Each row comes from the steps of one walk. Every step used is in the known rows, and no mark comes twice. Write the walk behind each row, first mark first.
Known rows:
taso/voveg/mefu: [ 1.65  1.24  2.51 -0.97 -2.48  5.11  0.31 -3.53 -3.14 -0.44  0.36  0.40
 -1.78  0.19  1.78 -1.21 -2.82  1.48 -1.57 -1.61  0.36  1.29  3.40  1.92]
telutak/mefu/nifezed/kirafiv/taso/voveg: [ 1.63  2.31 -0.15  2.70 -0.42  1.91  4.11 -0.96 -1.79  0.63 -1.56  3.62
  0.41  2.04  1.16 -1.66 -8.58  2.02 -1.39 -2.28 -1.96  1.26  3.05  0.99]
mefu/nifezed/kirafiv/taso: [ 0.82  1.40  0.39  0.88  0.40 -1.53  2.47  0.45 -1.74  0.63 -2.52  1.05
  2.17  1.63  0.91 -1.67 -3.93  2.23 -0.30 -1.01 -0.48 -0.65 -0.17  1.62]
kirafiv/nifezed/mefu: [-1.48  3.99  2.47 -2.17  0.05 -1.88 -0.49 -1.61 -1.23  1.24  1.11  2.64
  0.96 -3.96  0.49 -0.67 -2.18  1.22 -0.40  1.96  1.28  1.91 -0.05  2.41]
kirafiv/nifezed: [-1.05  2.04  1.93 -1.80  1.47  0.69 -1.08 -0.87 -3.42  1.64  1.07  0.95
  0.57 -4.03  1.56 -0.28 -0.91  3.91 -0.82  2.72  0.07  0.23 -0.60  3.05]
nifezed/kirafiv/mefu/voveg: [ 2.15 -0.17  2.11 -1.00 -1.04  1.19  1.00  1.29  1.43 -0.51  1.72  2.38
 -1.08  0.33  2.73 -3.54 -4.57  1.80 -1.55  2.39  1.85 -2.39  0.40  1.37]
kirafiv/taso/voveg: [ 0.38  1.50 -0.09 -0.42  0.45  2.04  0.03 -1.59 -4.30 -3.11 -3.04 -2.56
 -1.17 -0.12  1.24 -0.59 -3.97  2.58 -1.94 -1.52 -0.63  0.08  0.34  0.84]
voveg/taso/kirafiv: [ 3.24  1.63  0.65 -1.87  1.38  2.77 -1.02  2.07 -1.43  1.07 -3.10 -0.04
 -3.24 -0.41  4.43 -1.06 -2.24  2.81 -0.77  1.74 -0.73 -0.56 -0.12  3.14]
telutak/mefu/voveg/taso: [ 2.86  0.98  0.33 -2.15  0.93  5.15 -0.60 -0.14 -2.15 -0.37  2.12  1.38
 -2.99  1.19  6.77 -3.16 -6.07  2.42 -3.44  3.60  1.51  1.16  4.03  1.96]
kirafiv/taso/voveg/mefu: [ 0.37  1.35  1.13  0.66 -0.58  4.04  1.33 -3.04 -5.23 -1.93 -1.51 -2.86
 -0.49  2.02  2.16 -3.14 -2.83  1.52 -2.24 -2.19  0.09  1.79  4.64  1.97]
taso/kirafiv/mefu/voveg: [ 1.61 -0.10  4.50 -1.90  2.49  2.52  0.59  1.29  0.43 -0.24 -0.11 -0.21
 -4.00 -0.90  3.60 -4.71 -3.23  0.69 -2.46  2.39  0.29 -1.23  3.23  2.76]
taso/voveg: [ 1.30  1.08  1.29 -1.73 -1.57  3.14 -1.02 -1.80 -1.99 -1.77 -1.43  0.88
 -2.30 -2.18  0.69  1.71 -3.80  2.53 -1.52 -0.65 -0.31 -0.06 -0.68  1.00]
taso/kirafiv/mefu: [ 1.36  1.78  3.27 -1.16  1.37  1.25  2.34  2.70  0.07  2.30 -1.03  1.51
 -2.67 -1.29  3.18 -2.05 -1.02  1.18 -0.64  1.79  0.01 -0.88  0.30  1.63]
taso/kirafiv: [ 1.41  1.43  2.26 -0.84  1.51  1.47  0.53  1.88 -0.49  0.42 -2.40  0.36
 -2.19 -1.39  0.52 -0.15 -1.44  0.93 -0.70  0.67  0.33  0.72 -0.35  1.44]
nifezed/mefu/voveg: [ 0.40  1.78  3.20 -3.08 -0.21 -0.19 -1.05 -1.84  0.89 -2.62  0.50  0.83
 -2.03 -0.76  1.32 -1.91 -4.43 -1.22 -1.95  1.18  3.17  1.50  2.01  1.00]
voveg/taso: [ 2.29  1.40 -0.31 -3.12 -0.56  2.50 -1.69  0.57 -2.73  0.59 -1.13  0.57
 -1.48 -0.24  5.18  0.06 -2.06  3.89 -1.31  2.42  1.00 -0.80 -1.43  2.04]
telutak/mefu/nifezed/kirafiv/taso: [ 0.68  2.26 -0.05  2.29  0.91 -0.06  5.17  1.34 -1.77  2.02 -0.29  3.21
  1.74  2.87  2.04 -2.31 -5.89  1.53 -0.95 -0.14  0.28  1.57  2.14  0.38]
taso/voveg/mefu/kirafiv/nifezed: [-1.32 -0.10  2.95 -0.46 -0.12  4.21 -0.70 -5.58 -7.04  2.05  1.00  1.11
  1.34 -2.56  2.15 -2.75 -2.25  3.57 -2.47 -1.28  0.11  1.99  3.60  5.33]
mefu/voveg: [ 0.82 -0.15  2.73 -2.62  0.78  2.59 -1.77 -1.15 -1.53 -2.39  0.63 -0.82
 -1.82 -0.82  2.10 -1.69 -3.05  1.52 -2.45  1.77  1.63 -0.23  1.31  1.69]
kirafiv/taso/voveg/mefu/nifezed: [ 0.11  1.22  2.83 -0.21 -0.34  3.34  1.92 -5.45 -5.30 -0.05 -1.73 -1.51
 -0.26  2.13  2.87 -3.83 -3.55  2.24 -2.01 -3.15 -1.60  1.35  6.60  4.06]
nifezed/kirafiv/mefu/telutak/voveg/taso: [ 5.42  0.93 -1.78 -0.50 -4.32  2.99 -1.86  2.25  1.02  0.45  3.21  3.16
 -3.83 -0.56  6.69 -3.49 -1.55  4.11 -5.78  2.56  4.56 -2.65 -0.53  0.92]
voveg/mefu/nifezed/kirafiv/taso: [ 0.69  1.08  1.56  1.62 -0.74  0.42  4.05 -1.37 -2.80  2.14 -0.79  0.50
  2.61  4.03  2.03 -4.27 -2.68  1.16 -0.75 -1.84  0.34  0.73  4.05  2.96]
mefu/nifezed: [ 0.00  0.82  2.95 -2.61 -0.03  0.41  0.49 -1.95 -1.75  1.37 -0.47  2.13
 -0.42 -1.46  1.97  0.07 -1.95  2.46 -0.75  0.41 -0.22 -0.21  0.40  2.55]
telutak/voveg: [ 3.00  2.10 -0.53 -1.94 -3.18  2.29 -2.43  0.80 -1.17 -1.75  3.23  1.13
 -2.17 -1.89  2.25  0.06 -1.57  1.40 -3.68  0.61  2.87 -0.17  0.41 -0.14]

Write each row's walk:
[ 0.61  2.73  2.23 -3.79  0.90  0.31 -3.59 -3.28 -1.37 -0.63  1.18  0.83
 -1.33 -2.30  5.06 -3.96 -5.40  2.73 -2.20  3.58  0.39  0.49  2.84  5.36]	kirafiv/nifezed/mefu/voveg/taso
[ 3.90  1.57  0.73  0.37 -5.74  2.37  0.97 -1.52  0.22  1.75  4.31  4.08
 -0.09  1.45  2.55 -3.06 -3.30  0.92 -2.66 -1.50  1.81 -0.08  4.91  2.08]	telutak/voveg/mefu/nifezed/kirafiv
[ 1.46  1.45  0.18  1.06 -0.68  0.37  1.65 -2.06 -1.62 -1.17 -4.06  1.23
  0.54  1.18  0.38 -1.02 -6.56  3.01 -0.62 -2.85 -2.57 -1.06  0.60  2.48]	mefu/nifezed/kirafiv/taso/voveg
[ 4.47  3.47 -0.25 -1.35 -2.04  2.29 -3.36  0.51  1.61 -1.03  0.35  1.06
 -6.23 -1.90  4.49 -2.70 -2.10 -0.03 -5.62  0.83  4.32  1.82  2.69  1.54]	nifezed/mefu/telutak/voveg/taso/kirafiv
[ 3.56  1.02 -0.08  0.87 -4.20  2.20 -0.24  2.52  1.48  0.21  4.14  3.39
 -2.93 -1.73  3.02 -2.87 -0.81  1.97 -5.30  1.22  5.33 -1.36 -0.79 -0.46]	nifezed/kirafiv/mefu/telutak/voveg
[ 2.71 -0.18  1.19 -3.82  0.48  3.56 -3.11 -1.24 -2.19 -2.09  0.00 -1.13
 -2.69  0.27  6.07 -2.55 -4.14  3.46 -2.98  2.78  0.84 -1.22  1.03  3.36]	mefu/voveg/taso
[ 0.94 -0.38  3.62 -2.85  0.49  1.86  0.10 -0.58 -0.82 -0.75  1.71  0.15
 -2.56 -0.71  4.49 -3.82 -2.76  1.85 -2.64  2.95  1.52 -1.67  1.62  2.06]	kirafiv/mefu/voveg
[ 5.04  1.23 -0.89 -0.85 -1.22  5.00 -3.89  1.51 -0.65 -1.21  0.44 -0.63
 -6.24 -1.84  5.16 -2.29 -0.53  2.36 -6.54  1.48  2.86  0.06  2.07  2.25]	mefu/telutak/voveg/taso/kirafiv
[ 1.01  0.56  3.89 -1.72 -2.20  4.10  0.95 -6.20 -2.84  0.93 -0.29  1.73
 -1.73 -0.13  2.35 -1.62 -3.80  2.22 -1.42 -2.41 -1.36  0.99  5.52  4.20]	taso/voveg/mefu/nifezed
[ 1.17  0.94  2.07 -1.06  1.23  3.81  0.73  0.11 -1.65 -0.84  3.30  1.57
 -2.03  0.04  3.22 -2.37 -5.23  0.81 -3.06  2.41  2.54  2.22  3.72  0.18]	telutak/mefu/voveg
[ 1.06  0.90  4.53 -1.81  1.63  0.09  3.22  0.19  0.44  3.77 -1.42  2.72
 -2.57 -1.28  3.46 -2.87 -1.76  1.84 -0.74  0.84 -1.74 -1.29  2.40  4.04]	taso/kirafiv/mefu/nifezed
[ 4.67  2.40 -2.11 -2.81 -3.58  3.25 -3.82  0.78 -1.94 -1.22  2.38  0.97
 -3.02 -0.77  5.85 -0.16 -2.40  3.11 -3.86  2.20  2.39 -1.30  0.60  1.52]	telutak/voveg/taso
[ 3.47  5.56 -0.13 -1.95 -1.50  0.40 -3.59  0.19  0.30  0.50  1.65  2.42
 -3.03 -3.21  4.53 -2.89 -3.90  1.67 -3.09  2.29  0.28  0.95  3.34  4.65]	telutak/voveg/taso/kirafiv/nifezed/mefu
[ 3.96  0.11  0.50 -2.02 -1.14  1.94 -0.46  1.32  0.76 -0.10  0.63  2.15
 -1.91  1.50  6.68 -4.48 -5.43  3.65 -1.73  3.41  0.85 -3.64  0.26  3.44]	nifezed/kirafiv/mefu/voveg/taso
[-0.13  0.18  1.45  1.33  0.10  5.20  0.72 -4.02 -5.38 -2.09 -1.51 -3.82
 -2.10  1.22  2.38 -4.10 -0.80  1.67 -5.16 -2.39  2.31  2.70  4.54  1.68]	kirafiv/taso/voveg/mefu/telutak
[ 2.71  0.88  2.59  0.46 -3.82  3.40  2.06 -4.08 -0.67  1.68 -0.68  3.71
 -0.02  1.29  1.12 -1.69 -5.45  2.26 -0.55 -3.04 -1.36  0.58  3.66  3.53]	taso/voveg/mefu/nifezed/kirafiv
[-1.28  2.92  3.87 -0.05  2.96 -0.25 -0.69 -1.03  0.24  1.56 -1.00  1.44
 -2.25 -4.86  0.38 -2.54 -0.26  0.58 -2.90  1.46  1.88  3.28  1.50  3.13]	taso/kirafiv/nifezed/mefu/telutak
[ 0.90  4.63  1.72 -1.96  1.95 -0.51 -1.44 -0.11 -0.51  2.01 -1.76  1.84
 -1.64 -2.87  3.72 -2.01 -3.53  2.11 -0.24  2.53 -1.07  1.05  1.63  5.19]	voveg/taso/kirafiv/nifezed/mefu
[-1.29  2.45  3.80 -2.71  1.33 -0.62 -1.96 -3.24 -0.46 -1.33  2.07  1.18
 -0.54 -3.34  1.46 -3.04 -4.45  0.74 -1.91  2.34  1.36  1.68  2.85  3.63]	kirafiv/nifezed/mefu/voveg
[ 0.16  0.55  3.91 -3.10 -0.26  0.01  2.60 -1.17 -0.81  3.47  0.45  3.06
 -1.05 -1.39  4.66 -1.98 -1.32  3.21 -0.76  1.73 -0.11 -1.33  0.87  2.80]	kirafiv/mefu/nifezed
[-0.30  2.95  4.78 -1.61  3.11 -0.38 -1.47 -1.73  0.66 -0.78 -0.13  0.48
 -1.90 -3.20  1.10 -3.91 -4.64 -0.27 -1.55  1.87 -0.27  1.93  4.27  4.58]	taso/kirafiv/nifezed/mefu/voveg
[ 1.01  0.04  0.28  3.53 -1.38  4.27  1.67 -2.05 -3.03 -1.74 -2.01 -1.67
 -0.63  2.17  0.72 -3.93 -2.50  1.57 -3.89 -2.89  2.66  1.85  2.86  1.00]	nifezed/kirafiv/taso/voveg/mefu/telutak
[ 0.76 -0.30  2.83 -0.16 -1.74  6.25 -0.50 -4.49 -3.23 -0.79  0.04 -0.83
 -3.40 -0.97  1.81 -2.17 -0.54  1.90 -4.44 -1.69  2.74  2.42  3.67  1.60]	taso/voveg/mefu/telutak
[ 2.39  0.59  0.05 -1.00 -2.70  3.66 -2.86 -0.07 -1.31 -1.94  3.15 -0.12
 -3.80 -3.07  2.38 -0.62  0.40  1.69 -6.47  0.67  5.50  0.95  0.68 -0.37]	mefu/telutak/voveg
[ 4.18  0.95 -1.55 -2.24 -3.13  4.57 -4.47  0.12 -1.89 -1.62  2.16 -0.14
 -4.62 -1.82  5.91 -1.67 -0.42  3.87 -6.65  2.02  4.52 -0.35  0.73  1.24]	mefu/telutak/voveg/taso
[ 1.14  0.75 -0.70  0.52 -1.74  2.95 -0.10 -1.17 -7.27 -0.94  2.64 -2.40
  1.13  2.43  4.06 -4.74 -0.57 -0.31 -5.31 -1.36  4.67  2.04  5.18  1.26]	telutak/voveg/mefu/kirafiv/taso
[-0.54 -0.15 -0.35 -0.30  1.17  1.49 -0.25 -2.16 -6.69 -1.75 -3.95 -2.25
  0.27 -0.06  1.12 -1.14 -3.52  2.48 -2.70 -2.41  0.55  0.73 -0.13  1.73]	mefu/kirafiv/taso/voveg
